Every row comes from one small tree of marks. The marks that hang from a mark follow it in brackets, in the order of their numbers. Every link used is in the known rows. Which tree was each row made from?
Known rows:
q926(q88(q455)): [ 2.19  0.76 -0.95 -3.53 -1.39 -1.32  1.37 -0.70 -1.68 -4.07  2.39  2.11
  2.28 -0.57  1.13 -1.21 -1.24 -2.54]
q949(q926(q88 q387)): [ 2.97  0.93 -1.00 -4.18  0.62 -1.94  0.82 -0.90 -2.19 -2.49 -0.78  1.43
  2.98 -1.76  0.85 -0.71 -0.96 -2.26]
q44(q88(q455)): [ 0.75  0.93 -1.69 -4.08  0.62 -0.31  0.37  0.11 -1.32 -3.81  2.13  2.43
 -0.04  0.32  0.77 -1.12 -1.42 -0.12]
q44(q387(q455(q46) q926(q88))): [ 2.07  1.73  0.45 -4.80  2.57  0.07 -0.22  0.15  3.41  0.26 -0.33 -0.30
  1.00 -3.07  1.65 -0.58 -3.05 -0.72]
q387(q455(q46 q88) q926): [ 2.34  0.63 -0.13 -3.43  2.11 -0.16  1.31 -0.19  3.64  1.90 -0.84 -0.66
  2.98 -4.24  1.97 -0.02 -4.57 -1.42]
q926(q387(q455(q88))): [ 2.88  1.09 -0.44 -3.83  1.17 -0.90  0.91 -0.28  1.31 -3.44 -1.29  0.69
  2.78 -4.87 -0.24  0.62 -3.20 -1.61]
q387(q455(q46) q926(q88)): [ 2.37  1.61 -0.32 -3.15  2.30 -0.61  1.57 -0.58  2.78  0.97 -0.80 -0.48
  2.55 -3.42  2.30 -0.96 -3.28 -2.49]
q949(q926): [ 2.56  0.89 -0.65 -4.73  4.05 -2.98  0.86 -0.63 -1.40 -0.69  1.67  1.92
  2.98  0.98  0.69 -0.52 -1.42 -1.94]
q88(q455(q46) q926(q387)): [ 2.63  0.22 -1.16 -3.87 -3.92 -0.04  1.17  0.12 -1.65 -4.59 -0.81  1.20
  2.50 -3.42  5.55  0.85 -3.15 -2.39]
q926(q88): [ 2.11  0.38 -0.76 -3.74  1.67 -1.65  1.20 -0.72 -1.06 -1.37  2.16  2.19
  2.37  0.10 -0.90 -0.88 -0.99 -3.57]
q455(q46 q88(q926(q387))): [ 2.66 -0.98 -1.10 -3.53 -3.44  0.63  0.70  0.31 -0.27 -0.40 -0.88  0.79
  2.91 -4.02  2.85  1.33 -3.75 -2.24]
q88(q926): [ 2.24  0.47 -0.81 -4.18  0.24 -0.81  1.29 -0.16 -0.88 -0.75  1.71  2.38
  2.04  0.36  2.61  0.33 -1.96 -3.08]
q46(q455(q88(q926))): [ 1.97  0.41 -1.04 -4.95 -1.09  0.21  1.47 -1.63  1.41 -0.53  1.61  1.57
  2.07 -1.78  0.65  0.53 -3.66 -2.16]
q44(q88 q387(q455 q926)): [ 0.60  2.43 -0.34 -5.57  4.77  1.05 -1.04  0.54  2.98 -0.65 -0.60  0.97
 -1.82 -1.46  0.92 -0.74 -2.38  1.72]
q46(q455): [ 1.96  1.32 -0.48 -5.60  5.42 -2.25  1.67 -2.29  0.63 -2.81  2.28  2.09
  2.26 -0.34 -1.90 -0.50 -2.58 -3.53]
q88(q455 q926(q387)): [ 2.76  0.80 -1.19 -4.16 -3.68  0.11  1.53 -0.26 -2.40 -5.64 -0.68  2.04
  1.92 -2.68  5.05  0.37 -2.29 -2.31]
q926(q387): [ 2.64  0.49 -0.57 -4.46  3.08 -1.61  1.19 -0.62 -1.72 -3.86 -0.36  2.23
  2.66 -1.90 -0.11  0.21 -1.85 -3.63]

Write each row's tree:
[ 2.19  0.16 -0.93 -3.79 -2.92 -0.55  1.24  0.29 -0.90 -2.40  1.70  1.37
  2.32 -0.97  5.08  0.39 -2.97 -2.08] | q88(q455(q46) q926)
[ 2.55  0.14 -1.01 -3.43 -2.53 -0.90  1.07 -0.39 -1.69 -5.00 -0.11  0.89
  2.90 -3.70  2.14 -0.36 -2.30 -2.66] | q926(q88(q455(q46)) q387)
[ 2.39  2.08 -0.18 -3.42  2.49 -0.43  1.83 -1.04  2.16 -0.16 -0.66  0.45
  2.03 -2.62  1.83 -1.39 -2.39 -2.53] | q387(q455 q926(q88))
[ 2.91  2.03 -0.60 -3.98 -0.04 -0.52  1.31 -0.14  0.60 -3.88 -1.88  1.04
  1.93 -3.80  3.54  0.78 -2.86 -2.61] | q88(q926(q387(q455)))
[ 2.08  0.67  0.04 -4.88 -1.61  0.43 -1.05  1.21  3.49  0.17  0.96  0.09
  1.13 -3.18  2.38  1.55 -4.04  0.79] | q44(q387(q455(q46 q88(q926))))
[ 2.03  0.11 -0.89 -3.36 -1.60 -1.50  1.11 -0.32 -0.88 -2.82  2.29  1.19
  2.78 -1.25  1.66 -0.94 -2.12 -2.43] | q926(q88(q455(q46)))
[ 2.36  0.39 -1.19 -4.94 -2.05  0.85  1.50 -1.79  0.53 -2.68 -0.83  1.27
  2.08 -4.08  1.19  0.91 -3.84 -2.40] | q46(q455(q88(q926(q387))))
[ 2.33  0.59 -0.76 -3.21 -1.92 -0.12  0.75  0.45  2.73  0.97  0.55 -0.03
  2.69 -3.50  2.86  1.10 -4.31 -1.01] | q387(q455(q46 q88(q926)))
[ 0.67  0.28 -2.04 -3.65 -3.31  0.98  0.08  0.84 -0.71 -1.79  1.41  1.45
  0.08 -0.56  4.40 -0.05 -2.62  0.21] | q44(q88(q455(q46) q926))
[ 0.58  0.23 -1.69 -3.89  0.39 -0.47  0.20  0.41 -0.76 -2.56  2.06  1.51
  0.54 -0.44  1.32 -0.73 -2.24  0.00] | q44(q88(q455(q46)))
[ 0.48  1.10 -0.96 -5.76  0.84  0.09 -1.41  0.76 -0.87 -4.53  2.49  2.59
 -1.57  0.69  0.29 -0.65 -1.14  1.94] | q44(q88(q455) q387)
[ 2.84  1.49 -0.71 -3.80 -0.21 -0.62  1.09  0.28  1.29 -2.67 -1.96  0.10
  2.45 -4.42  3.87  1.17 -3.77 -2.52] | q88(q926(q387(q455(q46))))
[ 1.18  0.32 -2.25 -3.80 -4.38  1.47  0.13  0.84 -1.48 -3.83 -1.02  1.29
  0.04 -2.92  4.81  0.31 -2.86 -0.04] | q44(q88(q455(q46) q926(q387)))
[ 2.44  1.13 -0.68 -3.56 -1.74  0.02  1.01  0.04  2.10 -0.24  0.57  0.84
  2.20 -2.63  2.42  0.79 -3.33 -1.14] | q387(q455(q88(q926)))
[ 0.46  1.23 -0.82 -5.64  1.10  1.56 -0.89  0.37  0.00 -2.52  0.59  1.94
 -1.70 -0.32  2.52 -1.26 -1.90  1.85] | q44(q88(q455) q387(q926))
[ 2.46  0.53 -1.20 -3.71 -1.61 -2.33  0.79 -0.45 -1.42 -1.94  1.72  0.69
  3.28 -0.88  2.81 -1.12 -1.91 -0.97] | q949(q926(q88(q455(q46))))
